What can hang from each mark:
V: K L
W: P
J: L P
L: J V
N: D
P: J
D: N
K: S V
S: D

Known rows, with every way that one mark hangs from another:
{J {L {V {K {S D}}}} P}: [-2.18 -2.74 -2.24 -3.87  0.02  0.67  2.04  0.58  0.33 -2.05  0.52  4.40
  4.38  2.53  4.08 -2.44]
{J {L {V {K {S {D N}}}}} P}: [-2.30 -3.18 -2.93 -3.90 -0.75  0.62  2.78  0.54  0.09 -2.87  0.49  3.94
  4.73  2.04  3.13 -1.73]
{V {L {J P}}}: [-1.47 -2.51 -0.82 -0.67  0.30 -1.00  2.09  0.87 -1.54 -0.88 -3.16  1.46
  2.27  2.06  2.89 -1.87]
{W {P {J {L {V {K {S D}}}}}}}: [-1.20 -1.30 -2.67 -0.27  1.15  0.03  2.06 -0.61  3.33  0.54 -0.61  2.81
  3.65  1.48  4.08 -1.90]
{K {S {D N}} {V {L J}}}: [-5.22 -0.59 -0.99  2.70 -0.42 -1.21  0.64 -0.82  0.31 -0.99 -0.99  0.53
  5.87 -0.40  0.22 -2.35]
{S {D N}}: [-1.86 -1.11 -1.50  0.29 -0.88 -1.91  1.71 -0.89 -0.92 -0.86 -1.90  2.07
  1.16  0.60 -2.16 -0.61]
{J L P}: [ 0.16 -3.36 -0.48 -3.89 -0.66 -1.51  3.02  0.75  0.44 -2.23 -0.92  3.59
 -1.28  3.40  2.98 -1.34]
{K S {V {L {J P}}}}: [-3.22 -1.26  0.32  0.48 -0.11 -1.05  0.27  0.36  0.80 -1.41 -1.19  0.62
  4.62  0.70  3.30 -2.99]
{J L}: [-0.71 -1.63 -0.30 -1.85 -0.13 -1.36  2.20  0.24  0.44 -2.60 -0.52  2.67
 -1.73  2.59  1.82 -0.89]
{V K}: [-2.47 -0.36 -0.53 -2.12 -0.89 -0.15  0.87  0.20 -0.37 -3.35 -1.77  2.42
  0.17  0.20  0.94 -1.15]
{N D}: [-0.40 -1.12 -0.49  1.52  0.24 -2.41  0.39 -0.82 -0.78 -2.23 -2.22  0.85
  0.04  1.58  0.99 -1.55]
{P J}: [ 0.63  0.72 -0.75  1.53 -0.12 -2.04  1.67 -1.35  0.96 -0.13 -2.24  0.00
 -1.72  2.24  0.82 -0.75]
{W {P J}}: [ 1.32 -1.01 -1.00  0.98  0.76 -2.06  1.68 -0.78  2.59  1.09 -2.74  1.05
 -0.60  1.39  1.94 -0.75]
{K {V L}}: [-3.55 -1.01  0.30  1.92 -0.27 -1.63 -0.08 -0.43  0.22 -3.15 -0.41  0.30
 -0.22 -0.05  0.77 -1.52]
{J {L {V K}}}: [-1.23 -1.36 -1.66 -2.33  0.62  0.76  1.34  0.33 -0.16 -3.72  0.45  3.06
  0.96  2.22  3.01 -1.00]
{W P}: [ 0.42 -2.07 -0.34 -0.69  0.62 -1.73  0.76  0.39  1.22 -0.31 -2.22  2.47
  0.08  0.63  1.66 -0.94]
{D N}: [-0.32 -0.91 -1.10 -0.43 -1.15 -1.69  1.75 -0.15 -0.88 -2.67 -1.89  0.92
 -0.27  0.76 -0.82  0.06]

Rows:
[-1.03 -2.54 -1.79 -4.36 -0.04  0.72  1.94  1.18  0.48 -3.36  0.54  3.55
  3.27  2.57  5.08 -2.04]  {J {L {V {K S}}} P}
[-5.43 -2.45 -2.55 -1.82 -1.42  0.56  2.78  1.02 -1.16 -2.05 -2.71  2.50
  7.11 -0.07  2.61 -2.66]  {V {K {S {D N}}} {L {J P}}}
[ 2.04 -1.32 -1.04 -0.93  2.14 -0.23  0.34 -0.14 -1.29  0.92 -2.44  2.05
  4.28  3.51  2.88 -1.43]  {L {J P} V}
[ 0.47 -1.72 -2.28 -0.79  1.26 -0.08  2.12 -0.60  2.75 -0.59 -1.10  2.58
  0.81  1.93  4.27 -0.90]  {W {P {J {L {V K}}}}}
[-2.93 -0.97 -1.96 -1.80  0.50  0.83  1.28  0.08  0.43 -2.48  0.88  3.43
  3.80  1.70  3.00 -1.98]  {J {L {V {K {S D}}}}}
[-2.89 -1.41 -2.71 -1.81 -0.18  0.63  1.93  0.03  0.07 -3.26  0.81  3.14
  4.13  1.25  1.83 -1.22]  {J {L {V {K {S {D N}}}}}}
[-1.89 -0.87 -1.64 -2.36  0.50  0.89  1.16  0.72  0.44 -3.84  0.80  2.60
  2.71  1.88  3.96 -1.57]  {J {L {V {K S}}}}
[-1.11  0.79 -1.41 -0.61  1.56  1.45 -0.51  0.24 -0.61 -1.04 -1.63  1.60
  6.70  1.35  3.38 -1.92]  {L J {V {K S}}}
[ 1.08 -2.03 -1.11 -0.29  0.75 -1.89  2.80 -0.52  3.17  0.37 -1.84  2.23
 -1.48  2.38  3.23 -0.87]  {W {P {J L}}}
[-0.44 -0.70 -1.55 -2.50  1.05  1.34  0.21  0.66 -0.70 -0.73 -1.91  2.45
  7.05  2.14  4.55 -2.45]  {L {J P} {V {K S}}}
[-4.59 -1.85 -1.04  1.23 -0.87 -1.24  1.20 -0.36  0.40 -0.59 -1.36  1.18
  6.36 -0.02  0.95 -2.72]  {K {S {D N}} {V {L {J P}}}}
[-3.50 -2.50 -1.34 -2.43 -0.56  0.45  2.20  1.11 -1.41 -2.49 -3.12  2.38
  3.41  0.95  3.62 -2.27]  {V K {L {J P}}}
[-6.55 -0.93 -1.81 -0.45 -1.26  0.17  1.55  0.81 -0.59 -3.42 -1.02  1.81
  4.09 -1.02  2.05 -2.65]  {V {K {S D}} L}
[-5.56 -2.07 -1.78 -1.95 -0.75  0.56  2.11  1.00 -0.78 -1.36 -2.52  2.90
  6.71  0.41  3.62 -3.39]  {V {K {S D}} {L {J P}}}
